Each row was made from one small tree. Brackets hold a mark, then the marks that hang from it, in alphabetical order. Every link used is in the known rows. Write each row's tree.
Known rows
(kibitu (mapom (mifolab misat))): [ -3.4  -0.5 -13.0  15.1   0.0 -18.4  37.5   3.9   4.5  27.8   2.8 -23.0
   1.4   3.6  -6.8 -10.3  23.9   8.6   2.4   4.0   1.4   0.0  18.4   7.4]
(mifolab (fori kobuli) mapom): [ 17.3  18.5   5.4  18.2  -2.7  -7.9  41.3  -4.6   0.5  -6.5  14.3  11.4
  12.2  12.3   0.2  11.7   4.6  -0.2   5.3 -10.6   4.3  -0.3  -3.9  13.6]
(nuvaz zavo): [ -3.4   1.4   5.0  11.6  -3.8 -19.5  17.2  11.1   2.4  -6.9   4.3   4.0
  -0.8 -10.5   4.3  -7.7   3.6 -11.5   9.5  -8.2  -4.2  14.6 -11.5   5.4]
(gamug (kibitu (mapom mifolab))): [  4.6   5.6 -14.5  14.7   3.2 -18.0  26.8   2.2   5.3  17.0  -2.5  -8.7
  -0.6   9.7  -5.9 -11.1  24.6   5.4  -2.5  16.5   5.5  21.7  -4.1   8.6]
(gamug (kibitu (mapom mifolab)) (nuvaz zavo)): [  4.7   6.5 -15.3  11.1   3.4 -26.0  39.7  10.7   5.0   1.5  -7.5  -8.9
 -10.1  -4.9  -6.5 -19.0  28.0   0.1   3.0  14.1   8.8  34.6 -20.6   9.2]
(nuvaz (gamug (kibitu mapom)) zavo): [  1.3  11.6   0.3   8.6  -6.4 -21.1  25.7  12.3   3.5  21.7  -8.1   3.1
  -9.7  -6.5  13.0 -17.0  20.9 -14.5  10.4  13.3  -0.3  23.0 -25.0  13.8]
(gigad (mapom (mifolab (fori kobuli) misat))): [  3.6   3.8   1.3  21.6  -6.3   1.2  36.5  -6.9   4.8  -5.7  10.8  -8.6
   6.1  -2.3  -8.4   6.2  12.8  12.2   6.1   3.4   1.9 -15.0  11.9  10.0]
(mefos (fori (mifolab mapom))): [ 18.9   4.1   0.8  15.5   1.2 -13.2  19.0  -1.6   6.3  11.0  12.6  20.7
  -0.5  12.9   5.8   2.4   9.0  11.6  16.0  -7.5  -5.4  -8.5  -8.9   8.4]
(mefos fori zavo): [ 11.1   2.2 -13.1  15.2 -11.2 -13.1  13.9  -6.9   3.9   7.2   3.8  13.1
  11.1   7.2   9.4  -2.5   2.2   4.0  12.9   5.6  -2.2  -1.6   0.6   6.8]
(gigad (mapom (mifolab fori))): [  4.3   1.5   8.1  21.4  -3.1  -4.0  28.6  -4.0   2.6   0.4   1.2   6.9
   8.3  -1.8 -11.9  -2.2   9.1  10.0  -2.7   5.5   0.0   4.1   1.7  11.7]
(kibitu (mapom (mifolab (misat kobuli)))): [ -3.6   0.4  -8.2  22.9  -1.0 -18.3  29.5   2.3  -5.2  29.8   0.2 -19.2
  -3.4   5.0 -11.7 -10.1  24.8   2.3   9.8   1.7   2.9   8.7  20.9   2.1]
(gamug (kibitu mapom) (nuvaz zavo)): [  7.2  12.4 -12.3   9.6  -0.2 -28.2  42.8  12.7   7.2   0.8  -5.6  -3.9
  -8.1  -0.8  -5.2 -10.3  25.5 -12.1   5.8  11.1   7.4  29.3 -18.9   7.9]
(fori (kobuli misat) mifolab): [  2.5   9.4  -8.2  17.3  -3.8  -4.2  -2.4  -7.1   3.3  -2.4  27.3  -2.0
  -5.2   6.1  16.9   5.6  22.7   9.0  19.3 -16.3  -4.0 -22.8   8.0  -3.5]
(mefos (fori (kobuli misat))): [ -0.5  15.0 -19.5  13.2  -9.4  -8.5  14.1 -14.0  -4.0   2.7  13.4  -1.6
   5.3   3.0  17.9   0.5  14.4   4.0  21.3  -8.1   4.0 -13.9   7.7   6.3]
(kibitu (mapom mifolab)): [ -1.1   0.9 -12.7  15.9   4.2 -21.5  33.2  -1.0   0.2  25.5   0.7  -4.8
   4.9   5.6  -2.9 -16.7  21.8   8.8  -3.9   9.4   0.9  16.2   4.8   9.5]
(gamug kibitu (nuvaz zavo)): [  6.2  10.2  -2.5  10.8  -1.9 -18.0  17.8  15.5   4.0 -19.7  -1.4  -3.9
  -7.5  -5.9  -3.7  -2.9  13.8 -12.1   9.7   0.8   6.9  24.8 -22.7   5.0]
(fori (mifolab misat)): [  5.2  -1.6   5.8  17.0  -3.6  -5.9   4.7   8.9  10.6   7.7  19.1  -8.9
  -5.9   5.0  -0.7  11.8  14.8   5.6  15.8 -11.7  -7.1 -26.3  11.6  -2.7]
(mefos (fori kobuli) zavo): [ 13.4   6.4 -20.8  16.3 -10.0 -10.5  18.3 -16.6   1.1  -2.7  12.7  16.4
  12.4   8.7  17.3   0.4   4.2   6.7  16.3   9.0  -1.0  -6.0  -3.4   7.7]
(mapom (mifolab (fori kobuli))): [ 3.8  7.4 -2.8 19.9 -2.3 -3.2 21.3 -9.3 -4.6 -3.3 11.2  2.9  8.5 -0.3
  1.2  0.5 11.2 13.3  3.1  3.6  4.8  1.4 -4.2  9.9]
(kibitu (mapom (mifolab fori))): [  2.7   6.2  -7.6  17.3  -1.1 -17.8  45.5  -3.4   1.5  28.1  -0.8   0.1
   6.9   4.3  -6.4  -8.9  21.9   8.6  -3.9  10.3   3.4  10.4   4.3  11.7]
(misat (mifolab mapom)): [  5.4   9.8  11.7  16.6   0.2 -14.0  24.0  10.3   7.3   2.5   7.6   8.4
  10.3   7.6  -0.7   8.5   5.2  -0.7   6.4 -21.6   1.3  11.9  -0.2   7.2]
(mefos (fori (mifolab mapom (misat kobuli))) zavo): [ 23.0  -0.3  -1.5  24.1  -9.7  -9.4  13.2  -0.5   6.4  13.2  12.2   9.0
  -5.5  15.1   1.6   7.9   8.1   7.7  30.3 -11.5  -6.4 -16.1   9.7  -1.0]
(mefos (fori kobuli mifolab)): [ 13.3   6.3 -10.7  17.0  -1.3  -8.6  12.2 -15.0   1.9   2.7  21.2  22.3
   0.4   8.1  16.4   4.6  13.9  13.4  20.4   4.5  -4.4 -17.6 -11.6   4.8]
(gamug (kibitu mapom)): [  7.2  11.1 -10.7  13.1  -0.6 -20.3  30.3   4.1   7.7  16.4  -0.9  -3.9
   1.6  13.9  -4.3  -2.5  22.0  -6.8  -0.1  13.3   4.2  16.4  -2.0   7.4]
(kobuli (fori mifolab) misat): [  2.5  11.6 -11.1  13.9 -10.1  -7.8 -29.4   3.1   9.5  18.9  15.0  -9.0
  -7.8   3.3  10.1   3.0  25.4  -3.3  14.2 -35.8 -10.2 -17.7  18.3   1.9]

Write each row's tree
[ 16.4   5.9   1.5  18.1   1.9  -5.6  21.1   2.0   9.7  -4.5  28.9  -3.6
  -4.0  13.9   4.9  14.0  14.3  10.5  18.5 -17.5  -5.0 -26.2   5.6   2.7] : (fori kobuli (mifolab mapom misat))
[ -8.1  16.2  -8.0  16.1  -8.3  -6.5   8.7  -4.5   1.3  -3.9  18.0  -7.1
   6.1   0.3  15.5   8.3  17.7   0.0  17.0 -22.6   4.4  -7.4  13.0   0.0] : (fori (kobuli (misat mifolab)))
[ 14.2  17.0   4.8  17.0  -7.4  -4.1  46.7   2.0   5.6  -3.5  17.1 -10.7
   7.9  10.0  -3.8  19.8   7.1  -0.7  12.7 -17.8   5.2 -19.4  12.5  11.3] : (mifolab (fori kobuli) mapom misat)
[ 16.3   3.7   4.7  22.7  -3.7 -10.2  16.2   1.3   1.1  15.4  12.4   6.3
  -8.4  12.2  -2.2   9.4  11.7   5.5  29.6 -15.4  -3.5 -15.8   6.6   1.2] : (mefos (fori (mifolab mapom (misat kobuli))))
[  0.4   5.0  -8.1  16.3  -5.2 -14.6  50.7   1.6   5.7  30.0   1.1 -18.6
   3.7   2.5  -9.6  -2.6  24.1   7.7   2.3   4.9   4.0  -5.0  17.8   9.7] : (kibitu (mapom (mifolab fori misat)))
[ 11.9  19.5  10.5  19.2  -4.8  -7.7  42.4  -1.2   6.4  -3.9  13.9  16.0
  13.5   7.8   2.6  18.4   7.0   0.7   9.0 -17.4   5.5   2.6  -4.2  10.7] : (misat (mifolab (fori kobuli) mapom))
[ 19.1   8.6  -0.7  15.9   0.1 -12.6 -10.8   5.5  10.6  13.7  14.1  10.9
  -2.4  12.5   2.1   4.8  14.3  -1.2   5.6 -27.5 -12.0  -2.6  -0.3  10.3] : (kobuli (fori (mifolab mapom)))
[  2.6   5.5 -15.9  10.5  -0.4 -23.1  43.2  15.3   9.0   3.4  -5.7 -25.5
 -13.3  -6.6  -9.6 -13.2  30.0  -0.5   8.9   8.9   9.1  20.6  -8.7   7.3] : (gamug (kibitu (mapom (mifolab misat))) (nuvaz zavo))
[  0.1  19.8   9.2  15.6 -11.9  -7.2  27.6   7.6   8.6   8.5   6.9  -6.2
   7.2   2.7   1.6  13.4  13.7  -3.1  13.2 -35.9   6.1  -3.8  16.9   5.2] : (kobuli (misat (mifolab fori mapom)))
[ 10.2  13.9  -7.7  13.9  -6.4  -9.6 -18.4   6.2  11.5  17.5  14.9  -7.6
  -7.4   9.7   7.8   2.9  22.3  -1.7  13.3 -44.5  -9.6 -12.9  17.2   6.2] : (kobuli (fori (mifolab mapom)) misat)
[  4.9  14.1   3.2  22.2 -10.4  -6.1  21.0   4.4  -7.0  37.2  -8.8 -13.1
  -8.7   3.1  -3.9  -3.5  28.6  -3.7  14.5  12.6   8.5   8.1   1.6   9.5] : (nuvaz (gamug (kibitu (mapom (mifolab fori (misat kobuli))))))
[  9.5  16.1   9.0  26.0  -4.6 -14.8  -6.8   7.1  -2.7  14.1   2.8  13.0
   2.1   9.0  -5.6   9.2  11.0 -16.4  14.7 -36.7  -1.7  24.4   6.6   5.3] : (misat (kobuli fori) (mifolab mapom))
[  5.8  10.2 -11.4  11.6  -5.1 -19.7  55.1  13.5  10.1   5.9  -6.6 -21.3
 -11.6  -7.6 -12.3  -6.4  30.1  -1.7   8.6  10.1  11.7  15.9  -9.2   9.4] : (gamug (kibitu (mapom (mifolab fori misat))) (nuvaz zavo))
[ 10.3   7.3   3.1  26.4  -4.6 -11.0 -29.9   0.6  -5.5  16.6   9.7  14.0
  -8.4   7.9  -2.2   5.0  17.3 -10.7  16.6 -20.4  -9.4   5.5   4.3  -1.2] : (misat (kobuli (fori mifolab)))
[ 25.3   3.2 -14.5  17.5  -7.9  -6.7  25.6  -8.4  13.5   1.4  23.4   8.6
   0.5  15.5  14.4   9.6   9.4  16.9  26.5  -5.6  -6.2 -29.2   3.2   5.0] : (mefos (fori kobuli (mifolab mapom misat)) zavo)
[ 11.9  12.8  12.5  15.9  -8.5  -6.5  42.6  11.6   8.8   6.1   8.2 -14.6
   6.6   8.5 -11.9  17.7   5.1  -4.4   9.5 -21.4   3.4 -15.0  16.7  10.7] : (mifolab fori mapom misat)
[ -0.8  18.3  -4.8  16.0  -4.9  -8.1  18.6  -1.7   3.0  -5.5  18.0  -6.0
   6.8   6.1  13.3   8.0  15.0   1.5  16.1 -29.7   4.8  -3.3  11.9   3.7] : (fori (kobuli (misat (mifolab mapom))))
[  9.6  14.0  -8.9  22.8  -4.1 -13.6  39.0   5.2  -2.8  15.4  -6.7 -20.5
  -8.4   7.3 -21.4   1.7  33.5  -0.4  10.0  10.6  15.9  15.9   6.1   3.7] : (gamug (kibitu (mapom (mifolab fori (misat kobuli)))) nuvaz)
[  2.5  11.1   2.2  11.3  -7.9 -15.7  34.5   8.7   2.9  24.1 -10.9   2.8
  -9.6 -11.2   8.6 -17.8  23.6  -4.9   7.8  17.9   3.1  23.5 -27.1  17.2] : (nuvaz (gamug (kibitu (mapom (mifolab fori)))) zavo)
[ 17.6   9.2   6.7  26.4  -0.8 -12.8 -19.8   3.3  -4.0  15.6   9.9  15.3
  -8.1  13.8  -5.0   4.8  14.8  -9.6  15.5 -28.3  -9.1   9.8   3.2   2.6] : (misat (kobuli (fori (mifolab mapom))))
[  9.8  16.8  24.2  28.4  -6.4 -10.3  27.0   5.3  -4.8   7.8   2.4  18.4
   6.1   8.3 -11.0  17.2   6.7 -10.1  16.1 -23.8   5.9  18.5   2.5   2.8] : (misat kobuli (mifolab fori mapom))
[ 17.6  -2.2  -9.7  17.2  -8.5 -10.4   6.5  -7.9  10.4  10.2  12.5  22.1
   2.3   9.6  12.6   1.4   7.8  12.5  18.0   4.7  -8.6 -14.0  -4.9   2.1] : (mefos (fori mifolab) zavo)
[ 10.0  14.6 -16.8  13.2  -0.6 -20.3  54.4   0.8   4.1  -4.2  -1.7  -2.6
  -7.3  -4.9  -3.2 -10.3  30.2   1.9   5.7  18.3  12.2  26.3 -24.3  12.0] : (gamug (kibitu (mapom (mifolab (fori kobuli)))) (nuvaz zavo))
[  9.6  13.3 -14.1  15.2  -3.4 -13.5  46.5   6.7   6.9  14.0  -4.4 -24.2
  -3.5   5.8 -16.4   1.8  32.3   5.4   3.1  12.3  14.6   7.4   3.7   8.9] : (gamug (kibitu (mapom (mifolab fori misat))) nuvaz)
[ 13.7  13.1 -12.5  15.2  -2.9  -8.1  17.2 -11.4   4.3   4.4  22.0   8.9
  -3.1  11.7  17.8   3.2  17.6  14.0  25.5 -17.3  -1.9 -21.2   1.4   5.6] : (mefos (fori (kobuli misat) (mifolab mapom)))
[ 11.4  14.5 -13.6  15.8   0.8 -16.4  42.9   2.1   3.2  11.7  -6.3  -7.9
  -0.5   7.3 -13.3  -4.5  30.7   6.1  -2.7  18.1  13.9  21.2  -8.5  10.5] : (gamug (kibitu (mapom (mifolab fori))) nuvaz)
[ 19.3   7.2   1.9  19.0   6.2  -9.0  15.4  -3.9   4.9  -7.1  26.7  16.4
  -0.1  16.1   9.0   6.5  12.2  11.3  11.6 -10.9  -6.1  -8.6  -9.0   4.8] : (fori kobuli (mifolab mapom))
[  2.6  10.6  14.0  25.7 -14.2  -4.1  19.6   5.2  -6.2  10.5   5.1 -11.7
   0.2   2.3 -14.1  18.8   9.8 -12.9  19.7 -13.3   4.8 -10.0  21.2  -1.1] : (mifolab fori (misat kobuli))
